What can hang from each mark
K_112: K_462 K_540
K_749: K_502 K_557 K_827 K_843
K_843: K_749
K_462: K_112 K_749
K_195: K_112 K_749
K_540: K_112 K_749
K_524: K_749

Each row was made from one small tree. The marks that hang from a mark follow it in brackets, in the order of their numbers. Every link used is in the known rows. Write each row's tree.
Known rows
K_195{K_112{K_462 K_540} K_749{K_827 K_843}}: [-0.123 -1.305  3.256  1.969  1.620 -2.471  1.999  2.472  0.278  0.333
 -2.301 -1.842  3.913 -6.934 -2.193  2.071 -0.229  0.175 -1.836 -3.131
  2.796  2.965]
K_112{K_540{K_749{K_557 K_827 K_843}}}: [-0.020 -0.164  0.004 -0.172  0.094 -0.186 -1.821  3.081  1.016 -0.589
  1.268 -0.564  2.471 -1.496 -1.406  1.509  0.623 -0.141 -2.206 -2.554
 -0.924  2.636]
K_540{K_112{K_462} K_749{K_557 K_827}}: [ 2.428 -0.038 -3.996  0.936  0.167  1.291  1.770  2.585 -0.115  1.831
 -1.711  1.009  0.102 -1.191 -1.141  0.961  1.640 -1.445 -1.780 -0.904
  1.154  2.717]
K_843{K_749{K_502}}: [-0.656 -0.722  3.871 -0.279  0.029 -0.283 -3.087 -1.552 -0.995 -0.932
  1.902 -0.784  1.154  3.157  3.095  1.846 -0.051  0.034  0.204 -0.905
 -1.008 -1.081]
K_462{K_749{K_502 K_827}}: [-0.898 -0.824  5.051 -0.455 -0.119  0.485 -2.089  0.627 -1.142 -1.283
 -2.043 -0.976  2.696 -1.175 -0.990  0.790 -2.710  0.424 -2.354 -2.117
 -0.684 -1.460]
K_195{K_749}: [-0.024  0.056  1.142  0.476  2.074 -1.543 -0.204 -0.740  0.524  0.119
 -1.160 -0.979 -1.770 -0.867 -1.478 -0.248 -1.393  1.568 -1.823 -0.595
  0.092 -1.817]
K_524{K_749{K_502 K_557 K_827 K_843}}: [ 1.227  0.436  3.912 -2.133 -2.623 -1.067 -4.520  0.195 -0.461 -2.684
  0.885  1.423  3.589  2.633  3.688  3.535 -0.207 -0.894 -1.060 -4.722
 -5.597  0.324]
K_540{K_112 K_749{K_502 K_557}}: [ 1.578  0.241  1.099 -1.482  1.923 -1.247 -0.647  1.065 -1.327  0.131
 -0.765 -0.486  1.770  0.025  1.152  0.077  0.810  2.498 -2.072 -0.029
 -0.134  1.756]
K_462{K_112 K_749}: [-1.131 -1.050  4.139  1.267  1.063 -0.684  0.801  0.289 -1.315  0.071
 -2.759 -1.595  3.410 -3.549 -3.375 -2.378 -2.870  1.029 -1.355  0.888
  3.472 -1.054]
K_749{K_827}: [ 0.173 -0.101 -0.692  0.169 -0.908  0.799 -0.527  1.046  0.067 -0.287
 -0.298  0.625  0.101  0.798 -1.220  1.590 -0.606 -1.803  0.010 -1.255
 -1.072  0.431]
K_112{K_462}: [ 0.624 -0.090 -0.951  0.961 -0.786  0.731  1.458 -0.254  0.263  1.319
 -1.271  0.116  0.208 -2.058  0.988  0.042  1.327 -0.922 -0.307 -0.720
  1.962  0.833]
K_112{K_540{K_749}}: [-0.922  0.000 -1.014 -0.161  1.335  0.029  0.524  1.164  0.767  0.826
  1.939 -1.703  0.104 -3.144 -1.050 -2.245 -0.676  0.986 -1.926  0.104
  2.020  2.491]
K_540{K_112{K_462}}: [ 1.452 -0.490 -1.359  0.660  0.168 -0.546  3.314  0.951 -0.319  2.258
 -3.451  0.423  1.402 -2.317  0.926 -0.727  2.350 -0.792  0.247  0.532
  2.981  2.063]
K_540{K_112 K_749{K_843}}: [ 2.063 -0.414  0.125 -1.772  3.695 -1.785 -1.546  1.412 -0.080  1.153
 -2.263 -0.543  0.140 -1.666  1.753 -1.248  2.070  1.859 -1.890  1.063
  0.431  1.663]
K_749{K_502 K_557 K_827 K_843}: [ 0.801 -0.094  4.227 -1.244 -1.611 -0.824 -3.949  1.110 -0.749 -2.191
 -1.171  0.385  4.623  1.643  1.641  4.261  1.196  0.188 -0.823 -3.692
 -3.588  0.786]
K_112{K_462{K_749{K_502 K_827 K_843}} K_540}: [-0.978 -1.474  6.681  0.154 -1.003 -0.659 -0.943  1.914 -0.134 -0.212
 -3.688 -2.024  6.576 -5.767  0.768  0.543  0.136 -0.047 -2.636 -3.755
  1.838  1.579]
K_462{K_112 K_749{K_502 K_557 K_827}}: [-0.775 -0.918  6.200  0.765 -1.006 -0.489 -0.931  1.346 -2.268 -1.567
 -2.588 -0.997  6.461 -1.564 -3.632  1.197 -3.124  0.661 -1.799 -2.056
  0.742 -0.184]
K_195{K_112 K_749{K_502 K_557 K_843}}: [ 0.706 -0.400  7.142 -0.291  2.853 -4.283 -1.865  0.298 -1.544 -2.443
 -1.040 -1.583  4.099 -2.557  0.532  3.681 -0.508  4.270 -2.259 -2.725
 -1.275 -0.021]
K_540{K_749}: [ 0.473  0.293 -1.760 -0.534  1.912  0.621 -1.215 -0.035  0.309  0.506
  0.956 -0.675 -2.298 -0.884  0.218 -1.236 -0.606  1.047 -2.103  0.368
  0.361  0.333]
K_843{K_749}: [-0.727 -0.673  0.825  0.968  0.141  0.419 -1.573 -0.852  0.015 -0.380
  2.542 -0.042 -1.051  3.042  1.039  1.204  0.003 -1.253  0.861  0.163
 -0.764 -1.354]
K_524{K_749{K_502 K_827 K_843}}: [ 1.011  0.160  4.404 -2.816 -1.645 -1.053 -4.919 -0.316 -0.534 -1.820
  0.002  0.768  2.489  1.645  4.591  2.049 -0.448 -1.115 -1.068 -3.923
 -4.638  0.681]
K_749{K_502 K_827}: [ 0.129 -0.139  2.535 -1.198 -1.092  0.136 -2.079  0.180 -0.913 -0.828
 -0.791 -0.069  2.073  1.202  0.701  2.204 -0.564 -0.339 -0.520 -2.274
 -1.488  0.839]
K_112{K_462{K_749} K_540}: [-1.561 -1.114  1.746  2.089 -0.573  0.299  3.218  1.596  0.501  1.324
 -1.657 -1.892  3.016 -6.414 -1.900 -2.260 -0.821 -0.254 -1.912 -0.955
  4.296  0.717]
K_540{K_112 K_749}: [ 1.376 -0.066 -1.651 -0.892  3.002 -0.545  0.583  1.066 -0.219  1.612
 -0.938 -0.363 -1.048 -1.099 -0.144 -1.964  0.601  1.212 -1.668  1.672
  1.350  1.677]

Which tree is each row?
[-0.034 -1.107  5.025  2.107 -0.744  0.168  1.358  2.180 -2.219 -1.489
 -1.196 -0.714  5.180 -4.230 -1.703  3.664 -2.003  0.310 -2.205 -3.203
  1.161  0.700]
K_195{K_112{K_462{K_749{K_502 K_557 K_827}}}}
[ 2.671 -0.623  1.594 -1.859  1.654 -0.769 -2.055  1.413 -0.722  1.601
 -4.231 -0.574  2.961 -2.611  3.553  0.898  2.827  0.511 -2.587 -1.847
  0.759  3.400]
K_540{K_112{K_462} K_749{K_502 K_827 K_843}}
[-1.025 -0.085  3.820 -0.287  0.168 -1.678  0.218  0.940 -1.404 -0.094
  0.978 -2.401  6.364 -3.277 -1.408 -1.399 -1.089  2.547 -1.925 -0.913
  3.195  4.027]
K_462{K_112{K_540{K_749{K_502 K_557}}}}
[-0.895 -0.879  0.647  2.138 -0.241 -0.974  4.956  1.874 -0.582  0.910
  0.346 -1.302  4.268 -6.435 -1.050  0.111  0.113 -0.193  0.345 -0.687
  4.656  4.400]
K_195{K_112{K_462 K_540}}
[-1.253 -0.370  0.630  0.389  1.377 -0.977  1.515  0.887 -0.259  1.273
  0.482 -2.319  2.945 -4.467 -2.705 -3.487 -1.390  1.303 -1.492  0.876
  4.754  3.694]
K_462{K_112{K_540{K_749}}}
[ 1.605 -0.250 -2.732 -0.686  2.157  0.354  0.093  2.083 -0.093  1.297
 -1.379  0.305 -1.201 -0.056 -1.591 -0.320 -0.108 -0.462 -1.430  0.494
  0.267  2.027]
K_540{K_112 K_749{K_827}}
[ 1.360 -1.488  5.501 -0.603  0.839 -1.274 -0.977  1.915 -1.149  0.608
 -6.774 -0.714  5.298 -3.958  1.663  0.998  1.363  0.338 -2.441 -2.112
  1.108  0.972]
K_540{K_112{K_462{K_749{K_502 K_827 K_843}}}}
[ 2.753 -0.663 -1.636 -0.608  1.949  0.009 -0.603  2.096  0.311  2.245
 -3.731  0.277  0.740 -2.700  1.497  0.410  2.845 -0.817 -2.053 -0.806
  1.314  2.950]
K_540{K_112{K_462} K_749{K_827 K_843}}
[-2.515 -1.401  4.651  1.621  0.367 -1.395  2.703  1.553 -0.742  0.401
 -1.749 -2.453  5.676 -5.807 -4.780 -3.510 -2.932  1.038 -1.433  0.572
  5.100  1.114]
K_462{K_112{K_540} K_749}
[ 2.421 -0.248  2.355 -2.185  1.474 -1.416 -3.312  2.241 -0.955 -0.558
 -2.047 -0.079  3.419  0.541  1.636  2.324  1.882  1.506 -2.178 -1.995
 -2.224  2.372]
K_540{K_112 K_749{K_502 K_557 K_827 K_843}}
[-1.675 -1.196  0.990  2.342 -1.454  1.384  2.703  2.601  0.703  1.002
 -1.945 -1.242  2.954 -5.556 -3.129 -0.656 -1.345 -2.002 -1.960 -2.261
  3.315  1.168]
K_112{K_462{K_749{K_827}} K_540}
[ 1.133  0.517  1.363 -1.079 -1.454 -1.136 -2.539  0.111  0.357 -1.821
  1.614  1.644  1.212  1.654  2.820  1.395  0.466 -0.735 -0.537 -2.391
 -4.201 -0.415]
K_524{K_749{K_557 K_843}}
[-0.236 -0.231  0.529 -0.306 -0.751  0.984  0.017  1.186 -0.023  1.386
 -0.056 -1.613  2.600 -4.060  0.922 -0.120  0.027 -0.425 -2.612 -2.944
  2.401  4.018]
K_112{K_462 K_540{K_749{K_502 K_827}}}
[ 0.430 -0.430  0.118 -0.011  1.088 -0.340 -0.217  1.210  1.166  1.678
 -0.610 -1.736  1.882 -5.565  1.713 -1.295  2.314  0.605 -2.518 -1.230
  3.106  3.279]
K_112{K_462 K_540{K_749{K_843}}}
[-0.615 -0.338  3.552  0.315 -1.132 -0.256 -2.898 -0.814 -1.102 -1.829
  2.939 -0.125  1.952  4.142  2.107  3.237  0.258  0.011  0.454 -1.646
 -1.975 -1.193]
K_843{K_749{K_502 K_557}}
[-0.343 -0.114  1.114 -0.465  0.240 -0.168  0.535  0.102 -0.062  1.551
  0.406 -2.196  2.708 -4.911  2.176 -1.613  0.740  1.400 -2.568 -1.647
  3.594  3.725]
K_112{K_462 K_540{K_749{K_502}}}
[-0.960 -0.250  2.775 -0.099 -0.681 -0.694 -0.252  1.824 -1.325 -0.248
  0.862 -1.659  6.016 -2.368 -2.809  0.219 -1.698  0.727 -1.849 -2.151
  2.138  4.269]
K_462{K_112{K_540{K_749{K_502 K_557 K_827}}}}
[-2.254 -1.087  7.578  0.983 -0.784 -2.258  1.472  1.469 -1.796 -1.007
 -1.503 -2.464  9.031 -4.785 -3.470 -1.389 -2.662  2.348 -1.643 -1.263
  3.486  1.477]
K_462{K_112{K_540} K_749{K_502 K_557}}
[-1.475 -0.957  4.366  1.701 -2.514  0.670  1.415  2.464 -0.572 -0.457
 -1.504 -1.285  6.296 -4.248 -1.921  1.333 -1.171 -0.472 -2.333 -3.922
  1.751  1.448]
K_112{K_462{K_749{K_502 K_557 K_827}} K_540}
[ 2.064 -0.327 -0.425 -0.991  1.034  0.271  0.118  1.069 -1.027  2.063
 -2.849 -0.447  1.571 -1.901  1.510  0.205  1.382 -0.152 -2.353 -1.266
  1.869  3.390]
K_540{K_112{K_462} K_749{K_502 K_827}}
[ 0.226  0.228  2.230 -0.499 -2.082  0.241 -1.756  0.834 -1.039 -1.677
  0.209  0.493  2.851  2.124  0.037  3.668 -0.290 -0.535 -0.392 -3.026
 -2.675  0.580]
K_749{K_502 K_557 K_827}
[ 0.428 -0.581  1.226  2.234  2.555 -1.748  2.829 -0.094 -0.510  0.751
 -1.459 -1.240  0.200 -5.223 -1.569  0.931 -1.238  1.308 -1.606 -0.959
  3.316  0.517]
K_195{K_112{K_462} K_749}
[-0.231 -0.880  8.092 -1.441  1.335 -1.797 -3.524 -0.134 -0.955 -1.492
 -2.856 -1.734  4.098 -2.512  2.255  0.113 -0.468  2.708 -2.616 -1.612
 -0.761 -1.712]
K_462{K_749{K_502 K_843}}
[-0.453 -0.581  2.637  0.532 -1.869  0.749 -3.385  0.065 -0.988 -1.880
  2.471  0.439  2.001  5.147  1.065  4.767 -0.374 -1.702  0.387 -2.952
 -3.260 -0.621]
K_843{K_749{K_502 K_557 K_827}}
[-0.029 -1.212  5.114  1.202 -0.250 -0.809 -1.518  2.307 -1.042 -1.418
 -3.203 -0.406  5.879 -2.249 -3.808  1.442 -1.544 -0.013 -1.871 -1.772
  0.132 -0.732]
K_462{K_112 K_749{K_557 K_827 K_843}}
